Each row was made from one small tree. Brackets hold a mark, then the marks that hang from it, in alphabetical order. Every link used is in the known rows. Write each row's tree.
Known rows:
[mivir fefo [lemukop daza] mebi]: [-43.5  -3.0  11.6  20.7 -10.2 -45.6   7.2  10.8   0.6   2.9 -41.6   0.6
  71.0  24.7   4.9  37.6  16.6  71.7 -30.2   8.7   7.2  38.4  37.3 -20.8
 -10.6  25.4 -47.0  10.9 -52.8]
[daza fefo mivir]: [ 24.7  15.6  -8.6 -34.4  23.9 -35.5  40.8 -10.8  32.1  -1.2  -9.4  -5.8
  27.3 -20.6 -22.8 -18.4 -26.0 -29.3 -58.7 -25.3  24.9  -3.1  -3.5  -8.8
 -16.3  -8.1 -61.4 -12.5  -0.6]
[fefo [daza [mivir lemukop [mebi pepit] muki]]]: [-27.2  -6.9 -16.7 -29.0  -6.3 -39.4  28.1  -4.8  22.0 -11.6 -16.6  15.5
  40.3  38.2 -14.2  11.0 -19.6  15.1 -52.3  -7.8  32.5  23.3  15.9   4.2
  -7.1  -7.1 -44.7   9.3 -52.9]
[daza [mivir mebi]]: [  1.4  15.0   0.1 -32.8  10.7 -46.5  15.5 -13.5  33.1 -20.4  -9.7  -2.7
  44.4   6.9 -29.0 -12.4 -13.0 -14.7 -61.8  -3.5  35.2  17.5  11.3  -2.8
 -10.6  10.9 -50.7 -17.8   3.5]
[muki [mivir [fefo daza] lemukop [mebi pepit]]]: [-54.0  17.3   9.3  -0.9  -4.4 -28.0   7.2 -18.5  16.4  -0.8 -29.1   2.3
  46.0  52.7 -22.0  22.9 -12.0  37.9 -43.8  28.5  21.5  20.8   6.4  12.2
 -15.9   2.3 -28.2  18.2 -35.7]
[mivir fefo lemukop [mebi pepit] muki]: [-53.8  -4.6   7.5  14.9 -26.4 -41.7   7.5   8.0  13.8  -1.0 -21.6  30.9
  51.2  25.7   9.6  38.7  -8.7  60.1 -19.4  -8.2  15.8  17.2  30.7 -31.5
  -3.0  20.7 -31.1  19.6 -51.1]
[pepit mebi [mivir [fefo daza]]]: [ 30.3  14.0  23.0 -45.8  13.2  -8.1  16.6  -4.6  11.4 -22.6 -48.7   5.4
  57.5  29.8 -38.9  18.3 -23.5   2.3 -51.8  15.0  22.5  -9.1  41.3  30.7
 -31.4  45.2 -70.9  29.7 -26.4]
[muki [mivir lemukop mebi]]: [-48.0   9.6   6.4 -11.1   1.3 -47.0  -1.0 -27.7  23.6 -10.3 -13.2  -4.0
  46.7  32.9 -12.4  -0.9  -5.7  14.7 -51.4  10.4  29.3  25.1   4.3   0.4
  -5.9   9.9 -39.1 -14.1   2.1]
[pepit mebi [mivir fefo [lemukop daza]]]: [  1.3   4.8  16.1 -16.9  13.1 -23.2   3.4  10.3  13.2 -18.9 -47.0  -0.9
  62.1  25.5 -14.4  37.2  -6.2  20.8 -34.5   4.5  19.3  11.9  43.9   7.1
 -21.0  41.5 -75.9  15.6 -14.6]
[mivir [fefo daza] lemukop [mebi pepit] muki]: [-51.4 -10.3   1.1   5.5 -28.7 -32.8  18.5   8.5   4.2   3.2 -31.8  30.6
  53.2  45.0   2.9  44.7  -7.0  71.0 -25.0   0.8  17.0  17.3  37.0 -14.2
  -5.2  13.6 -29.0  36.9 -83.9]
[pepit mebi [mivir [lemukop daza]]]: [ -4.1   0.3   5.5 -27.4  14.4 -33.3   1.3   3.7  17.1 -24.1 -38.8   0.6
  61.7  28.0 -15.1  25.0 -18.0  -0.4 -42.6  -2.7  24.2  21.8  30.5   8.4
 -20.6  37.0 -85.3  -0.9  -8.1]
[mebi [mivir lemukop]]: [-34.4   8.3   7.3 -16.8   7.5 -55.1  20.3 -20.8  33.6 -11.8  -5.0  12.3
  37.7  23.7  10.8  -8.1 -28.9   6.1 -44.0 -18.2  45.2  46.9  -9.0 -10.6
 -25.3 -10.9 -53.4  -3.7  12.2]
[mivir fefo mebi muki]: [ -8.4  -7.7  22.5  -5.0 -19.5 -32.6  14.9  -2.4  10.9  -2.9 -32.2  24.2
  56.9   6.4  -9.9  16.9   5.5  44.1 -31.7  -7.3  17.5  -9.9  39.6 -19.7
  -7.1  27.3 -37.9  35.9 -51.3]
[lemukop [daza [mivir muki]]]: [ -5.4 -18.4  -4.9 -15.3   7.5 -43.3  35.6  -9.3  30.1   0.1 -31.9  -1.2
  49.9  -4.2  -9.1  -3.4  -7.1  -6.4 -35.0 -27.7  18.1  25.0   1.7 -16.2
 -17.8 -22.7 -67.2  16.8 -36.3]
[daza fefo [mivir lemukop [mebi pepit] muki]]: [-19.6   6.2 -23.1 -13.9  -1.8 -39.3  21.3  13.1  26.6  -4.2   0.7  13.0
  23.8  -0.1 -15.8  18.1 -16.0   1.0 -40.5 -31.4  33.5  -7.3  14.1 -24.3
   9.8   1.0 -48.7   3.6 -19.1]
[lemukop [daza fefo [mivir mebi]]]: [  3.9   6.7 -10.3 -11.8  12.6 -37.1  30.8   4.0  15.4   3.7 -34.1 -12.2
  50.1  -7.8 -30.8   9.8  -1.9  -6.3 -48.2 -12.1  14.6   7.0   7.8 -11.4
 -13.0  -4.7 -69.5  15.6 -33.3]
[pepit [mebi [mivir [fefo daza] lemukop muki]]]: [-10.5  10.6  10.9 -22.6  -3.0 -27.0  16.1   3.9  10.4 -16.9 -25.3  22.0
  45.6  26.7 -13.3  16.0 -13.9  27.0 -35.3 -14.2  36.7  -2.9  34.4   3.9
 -13.2  26.8 -61.7  46.7 -32.8]
[sumonod [mivir fefo [mebi pepit]]]: [-27.4  31.4  33.7 -17.7   3.4 -15.7  -2.7  -7.1  18.7 -22.7 -22.6  16.5
  46.6  14.4 -29.9  22.2 -42.0  10.0 -35.1  19.3  39.2  11.4  10.4 -11.3
 -26.2  11.4 -38.8  22.0 -11.8]
[fefo [daza mivir]]: [  6.1  -0.6  -5.7 -43.1  13.5 -37.4  42.5 -24.1  23.9  -7.1 -24.2   1.0
  46.4  21.9 -18.9 -16.6 -25.4 -10.3 -66.3  -4.1  26.9  25.8   1.5  16.6
 -27.2 -15.3 -54.6  -0.9 -38.2]
[lemukop [daza [mivir mebi]]]: [ -8.7   2.4  -2.4 -16.5   8.8 -45.5  20.7  -5.7  23.7  -6.3 -34.3  -9.9
  58.8   5.6 -24.0   2.4  -2.6  -1.9 -47.7  -4.5  17.9  29.7   7.0  -8.0
 -17.3  -2.8 -64.1   6.1 -27.2]
[muki mivir]: [-19.5   8.9  14.6 -24.9  13.6 -39.6  19.7 -44.7  31.7  -3.4 -22.7  -3.4
  44.3  15.3 -17.5 -24.9 -27.0 -18.9 -54.6   1.4  20.4  18.2 -20.3   3.9
 -28.7 -12.0 -45.1  -7.0   1.8]

Which tree is each row?
[-13.0  17.4  18.5 -23.6  11.9 -31.3  22.7 -21.0  39.9  -7.6 -35.1  16.4
  46.8  20.1 -16.4  13.3 -55.2 -15.7 -39.7   7.5  16.5  27.7  -9.7  -3.5
 -44.1  -4.1 -49.0   1.8  -6.4] => [mebi [pepit [mivir fefo]]]
[-23.5  -1.4  11.6  -9.5 -24.3 -21.9  25.3  -0.7   7.1   2.7 -41.5  31.5
  55.2  32.9 -22.4  32.9 -15.7  42.9 -30.2   7.0  13.5  -1.7  27.7  -5.8
 -16.9   8.7 -32.5  57.1 -84.2] => [mivir [fefo daza] [mebi pepit] muki]
[-32.3  -8.7   7.3 -15.1  -4.1 -50.7  23.5 -16.1  34.9  -9.5  -2.5  21.9
  31.9  14.9  15.7  -2.3 -20.8  13.8 -33.0 -35.2  49.6  31.9   0.5 -19.4
 -14.8 -19.7 -51.9  15.9  -4.9] => [mebi [mivir lemukop muki]]
[-16.1  23.2   6.8 -29.5   9.6 -44.8   4.8  -7.5  18.5 -23.4 -13.4  13.9
  48.2  21.1 -13.3  -0.3 -29.6  -5.4 -47.4 -10.9  38.0  18.9  13.8  -0.8
 -19.2  30.4 -69.8   4.4   7.7] => [pepit [mebi [mivir lemukop]]]
[-30.7 -21.9   6.5   0.8 -27.6 -33.0  20.3   7.5  -2.1   0.2 -27.6  23.1
  59.3  33.5   6.8  33.6  16.0  82.4 -32.4  -5.6  20.5   9.9  54.8  -9.7
   2.1  23.5 -34.0  34.1 -82.7] => [mivir [fefo daza] lemukop mebi muki]
[-43.8   3.2  14.4  -9.5   3.4 -36.3  -6.8  -1.3   9.6 -22.0 -19.8   6.7
  56.9  18.2  -8.6  23.9 -16.2  23.8 -37.1   3.0  45.1  38.3  17.7 -16.8
 -11.7   5.0 -55.6   5.0 -18.9] => [sumonod [mivir [lemukop daza] mebi]]
[  6.1  13.6 -16.8 -26.7   0.7 -30.3  28.1   4.6  29.9  -4.0  -8.1  13.7
  23.7 -10.3 -35.5   6.6 -23.6 -19.8 -45.0 -27.5  29.1 -23.4   6.9 -17.3
  -0.2  -2.1 -50.7  17.1 -21.1] => [daza fefo [mivir [mebi pepit] muki]]
[ 19.9  21.9  -9.2 -30.6  14.3 -36.5  27.2  -2.3  23.9  -7.3  -9.8  -5.7
  32.7 -11.8 -36.3  -5.4 -13.3 -17.6 -60.6 -14.4  28.9 -12.0  11.6  -7.1
  -6.3  10.9 -55.4  -5.0  -3.6] => [daza fefo [mivir mebi]]
[-35.0  -2.1   3.7 -17.1 -20.7 -46.3  11.1 -11.8  20.7  -5.6 -22.4  32.6
  52.8  20.0 -15.5  11.0 -31.7   4.1 -34.7 -10.2  18.5  10.9   4.7 -24.8
 -12.4  10.5 -42.4  17.5 -43.9] => [mivir [mebi pepit] muki]
[ -1.4  -3.3 -19.0 -17.5  -0.6 -38.7  22.4  11.7  24.0  -6.7   1.0   7.1
  24.8  -7.1 -14.1   8.7   2.6   9.9 -45.4 -36.0  36.3 -12.3  28.1 -22.6
  14.6   8.2 -53.6   1.0 -17.7] => [daza fefo [mivir lemukop mebi muki]]
[-50.6  11.2   9.6   2.7  -8.2 -39.0  22.8  -7.2  38.4  -1.7 -11.3  32.5
  27.3  25.8   9.5  23.1 -37.6  21.7 -16.2 -20.0  39.5  29.3  -8.3 -22.7
 -23.9 -22.8 -38.3  37.8 -13.3] => [mebi [mivir fefo lemukop muki] pepit]
[-57.2   5.6   6.0  14.4  -8.7 -38.4  22.9   1.2  33.2   4.4 -24.3  26.4
  36.1  27.9   7.0  33.7 -29.0  28.4  -8.6 -19.6  30.8  35.2  -8.2 -26.0
 -24.9 -33.1 -46.5  52.1 -31.3] => [mebi [mivir fefo [lemukop daza] muki] pepit]
[ -4.3   2.7  26.0 -15.2  -2.1 -31.4  31.0 -14.4  33.3  -4.8 -20.3  22.9
  33.6   3.0  -3.8  -1.4 -17.7  14.1 -28.5 -24.1  40.5   4.5  10.0 -11.6
 -23.6 -13.3 -46.6  47.8 -14.5] => [mebi [mivir fefo muki]]
[-53.0   0.9  -8.4   2.4  -4.4 -43.6  29.6  -1.6  32.3   6.3 -16.4  26.5
  29.8  21.1   2.9  25.7 -40.6   5.6 -13.9 -33.1  32.9  28.5 -21.6 -28.7
 -23.2 -37.9 -58.2  40.7 -28.5] => [mebi [mivir [lemukop [daza fefo]] muki] pepit]
[-60.3  17.6  11.4  16.8  -2.1 -32.1   2.5 -12.6  16.8   2.9 -36.7  -3.7
  52.9  39.2 -18.1  30.5  -3.7  35.5 -30.4  21.4  12.9  26.4   3.2  -4.7
 -16.1  -1.7 -36.1  21.6 -27.2] => [muki [mivir fefo [lemukop daza] [mebi pepit]]]
[-23.6 -10.3  10.7  -9.1  -7.7 -31.9  34.3  -7.0  23.0  -2.9 -17.1  22.3
  34.0  30.3  10.4  13.8  -8.6  44.4 -30.7 -19.4  45.0  20.4  19.9  -4.2
 -16.7 -19.5 -43.9  46.9 -38.0] => [mebi [mivir [fefo daza] lemukop muki]]
[-35.5  -6.9   1.4 -22.4   1.4 -41.9  17.4 -16.0  42.8 -10.1 -20.1  24.1
  41.4  27.6   2.7  17.3 -52.4 -12.1 -33.7 -16.4  27.3  36.0  -8.0 -15.1
 -27.4 -13.7 -52.6  -7.4 -11.7] => [mebi [pepit [mivir lemukop muki]]]
[-10.9 -27.5   6.6 -27.7   3.1 -41.4  18.5 -15.0  37.0 -17.2 -16.6  17.4
  42.0  18.1  12.5   9.4 -18.7   4.4 -39.5 -25.7  36.6  25.2  22.0  -9.3
 -15.3  -0.5 -59.0  -9.1  -8.4] => [pepit [mivir lemukop muki]]
[-32.6  27.5  21.5 -31.1   5.2 -28.7  -3.8 -14.7  22.2 -27.3 -14.3  20.0
  47.3  16.7 -28.7  11.9 -51.8 -13.3 -42.8  12.2  45.0  20.6  -2.9 -10.8
 -24.3   3.2 -43.6   5.6  -3.7] => [sumonod [mivir [mebi pepit]]]
[-42.7 -14.1  13.5  -8.9  -7.5 -31.3  -5.0   5.5  11.1 -20.9 -16.3  18.8
  50.0  14.6  -2.4  28.1  -8.3  30.0 -24.7 -14.2  46.9  20.7  27.8 -26.2
  -0.4  -2.2 -53.1  25.5 -31.2] => [sumonod [mivir [lemukop daza] mebi muki]]
[-10.7  -5.4 -11.6 -34.4  11.5 -42.5  39.2 -18.4  23.4  -7.2 -16.1   0.0
  44.5  29.6  -3.9  -9.6 -20.2   7.2 -61.0  -8.8  28.7  38.6   5.6  10.2
 -19.9 -13.0 -52.5 -15.2 -35.5] => [fefo [daza [mivir lemukop]]]
[-16.1   7.6  10.1  -9.9  -1.6 -31.3   9.7   9.4  11.2 -12.7 -29.9  18.1
  50.0  15.7 -10.1  23.0  -6.4  25.6 -24.1 -18.6  30.2   2.5  30.0  -9.5
 -12.0  25.2 -67.8  48.8 -23.2] => [pepit [mebi [mivir fefo [lemukop daza] muki]]]
[-17.1  22.1  27.0 -10.0   2.2 -27.1   6.3 -26.4  20.3  -3.6 -31.3  -3.1
  49.4  21.3 -31.4   1.2  -1.9  16.9 -46.9  21.5  20.4  -0.5  10.8   8.1
 -17.5  12.4 -34.9  19.0 -10.4] => [muki [mivir fefo mebi]]
[ -2.5  17.3  21.9 -22.8   7.0 -28.0  37.4 -20.3  23.4  -2.9 -27.9  10.8
  41.3  26.0 -14.5  -2.9 -23.9  16.8 -44.9   0.5  36.5  20.5   1.2  11.4
 -36.0 -14.8 -48.3  40.0 -25.4] => [mebi [mivir [fefo daza]]]
[-30.3 -17.4   8.7  -9.4   3.9 -26.0  15.8   2.2  14.1  -8.0 -16.5  16.8
  38.9  -4.3   7.8  19.9 -19.8  18.4 -21.0 -31.9  37.8  15.1  11.4 -31.5
 -10.4 -19.6 -61.9  24.1 -34.8] => [sumonod [mivir [lemukop [daza fefo]] muki]]
[-30.9   5.4  -2.3 -12.7  11.2 -39.7  23.1  -9.8  32.0  -0.2 -32.3  10.3
  46.2  22.9  -5.3  25.2 -50.3 -13.1 -33.4  -5.3  14.1  39.2 -16.9 -12.3
 -34.7 -13.0 -62.8  -4.0 -17.8] => [mebi [pepit [mivir [lemukop [daza fefo]]]]]
[ -6.8  13.0   3.5 -17.5  -4.0 -29.3  17.0  -0.2  35.7 -10.7 -17.2  15.2
  34.5   5.6 -27.1  11.6 -13.3   6.1 -36.7  -8.5  31.2  -4.1  19.4 -12.1
  -6.0   6.0 -37.3  23.0 -17.9] => [daza [mivir fefo [mebi pepit] muki]]
[  0.2 -14.2   3.3  -6.5   7.2 -33.7  35.4  -1.6  26.1   4.3 -39.5  -2.3
  52.1  -5.6 -10.1   5.5   3.1  11.9 -28.1 -22.9  12.7  14.6  13.0 -16.7
 -17.9 -19.2 -59.9  31.7 -42.9] => [lemukop [daza [mivir fefo muki]]]
[-10.6 -15.1  18.3 -11.4  -9.0 -27.9   5.7   3.3  27.0 -17.6 -25.7  16.7
  47.2  23.6  -1.4  34.1   5.9  39.2 -33.6  -7.3  36.7   7.1  51.5  -7.3
  -3.5  26.1 -46.1  17.2 -19.0] => [pepit [mivir fefo lemukop mebi muki]]
[-43.2 -24.2  -0.3  -6.2 -22.6 -58.0   6.2  -2.4  14.0  -8.2  -8.2  22.5
  55.1  19.5  13.7  13.8  -1.5  42.4 -36.1 -23.1  27.9  21.9  31.4 -29.7
   6.0  22.0 -44.5  -5.0 -39.3] => [mivir lemukop mebi muki]
[  3.8  -9.5  -7.6 -41.7  -2.6 -32.1  34.4 -11.2  18.6 -11.6 -21.7   9.4
  45.5  24.9 -26.4  -4.5  -9.8   5.7 -59.1  -8.6  33.7   7.5  21.8  10.2
  -9.1  -2.4 -50.0  19.5 -53.7] => [fefo [daza [mivir mebi muki]]]
[-25.6 -14.2  22.2 -15.9  -2.8 -12.9  20.1  -2.0  11.3 -13.6 -17.7  22.9
  39.0  15.7   8.2  19.9 -16.1  43.0 -26.3 -13.1  43.3  11.7  27.9 -11.7
 -12.7 -12.4 -42.5  33.0 -47.2] => [sumonod [mivir [fefo daza] lemukop muki]]
[-39.3  24.6   9.8 -18.6   3.0 -39.0   2.4 -34.6  28.9  -7.4 -22.5   2.6
  47.2  32.0 -35.7  -2.6 -32.8 -14.7 -50.8  18.9  24.3  14.4 -18.3   3.0
 -21.8   0.7 -38.0   4.4  -2.9] => [muki [mivir [mebi pepit]]]
[-33.6  -7.3   7.1  -2.8  -1.3 -32.1  20.3  -4.5  33.6  -1.1 -37.6  19.8
  46.5  25.1   3.3  35.6 -33.3  12.5 -20.4 -10.6  14.5  32.4   2.3 -16.8
 -28.8 -14.7 -53.8  19.0 -31.0] => [mebi [pepit [mivir fefo [lemukop daza] muki]]]
[-34.8  32.8  20.8  -6.6   1.7 -26.6   6.0 -26.8  26.6  -3.6 -30.9   2.9
  46.4  27.6 -35.4   7.4 -20.9   6.2 -40.2  25.0  18.5   6.4  -3.8   3.4
 -22.7   4.2 -29.5  21.7 -11.5] => [muki [mivir fefo [mebi pepit]]]
[-49.8  -8.6  -2.0   6.4  -8.2 -62.2   4.8  -0.7   4.8  -2.4 -30.3   2.3
  72.0  28.4   4.6  22.7   2.1  42.3 -38.8  -0.6  14.0  51.8  19.9 -22.7
 -10.3  17.9 -56.7 -12.3 -42.3] => [mivir [lemukop daza] mebi]
[-30.6  -0.3  12.7  -9.5  14.3 -30.2  13.0  -1.7  13.9  -9.8 -19.0   3.1
  45.2   0.1   3.2  13.3 -26.2   9.5 -31.9 -14.6  35.0  31.6   3.1 -22.1
 -20.3 -14.3 -64.5   1.4 -19.3] => [sumonod [mivir [lemukop [daza fefo]]]]
[ 13.6  11.4  28.2 -27.1   5.7 -25.3   9.1 -10.1  26.3 -18.4 -36.8   5.3
  54.5  20.2 -26.0  18.4 -11.1  11.8 -50.4  16.1  29.6   6.2  34.1   9.0
 -24.5  29.9 -50.5  10.6  -4.4] => [pepit [mivir fefo mebi]]
[ 12.2  -6.1  26.4 -25.0  -5.5 -20.3  11.4  -5.1  26.4 -17.7 -36.2  14.8
  47.7  13.9 -21.5  25.2  -3.5  18.8 -38.7  -1.8  32.8  -9.1  44.6  -0.2
 -12.8  22.8 -49.3  30.7 -22.0] => [pepit [mivir fefo mebi muki]]
[-34.0  16.1  28.8  -7.9   1.7 -24.8  -7.4   0.8  11.7 -24.1 -14.0  11.9
  47.5  15.8  -4.7  23.6 -13.9  40.1 -38.0   9.8  46.2  21.8  30.3 -14.8
 -10.2  20.3 -39.1   5.3  -7.9] => [sumonod [mivir fefo lemukop mebi]]
[-25.2   9.4  13.0 -10.4   4.6 -36.8  31.5 -12.4  23.2  -3.9 -21.7  10.3
  38.8  34.6   5.4   9.2 -16.4  38.6 -39.6  -3.4  42.3  37.3  10.2   4.1
 -27.4 -11.2 -44.8  26.7 -24.4] => [mebi [mivir [fefo daza] lemukop]]
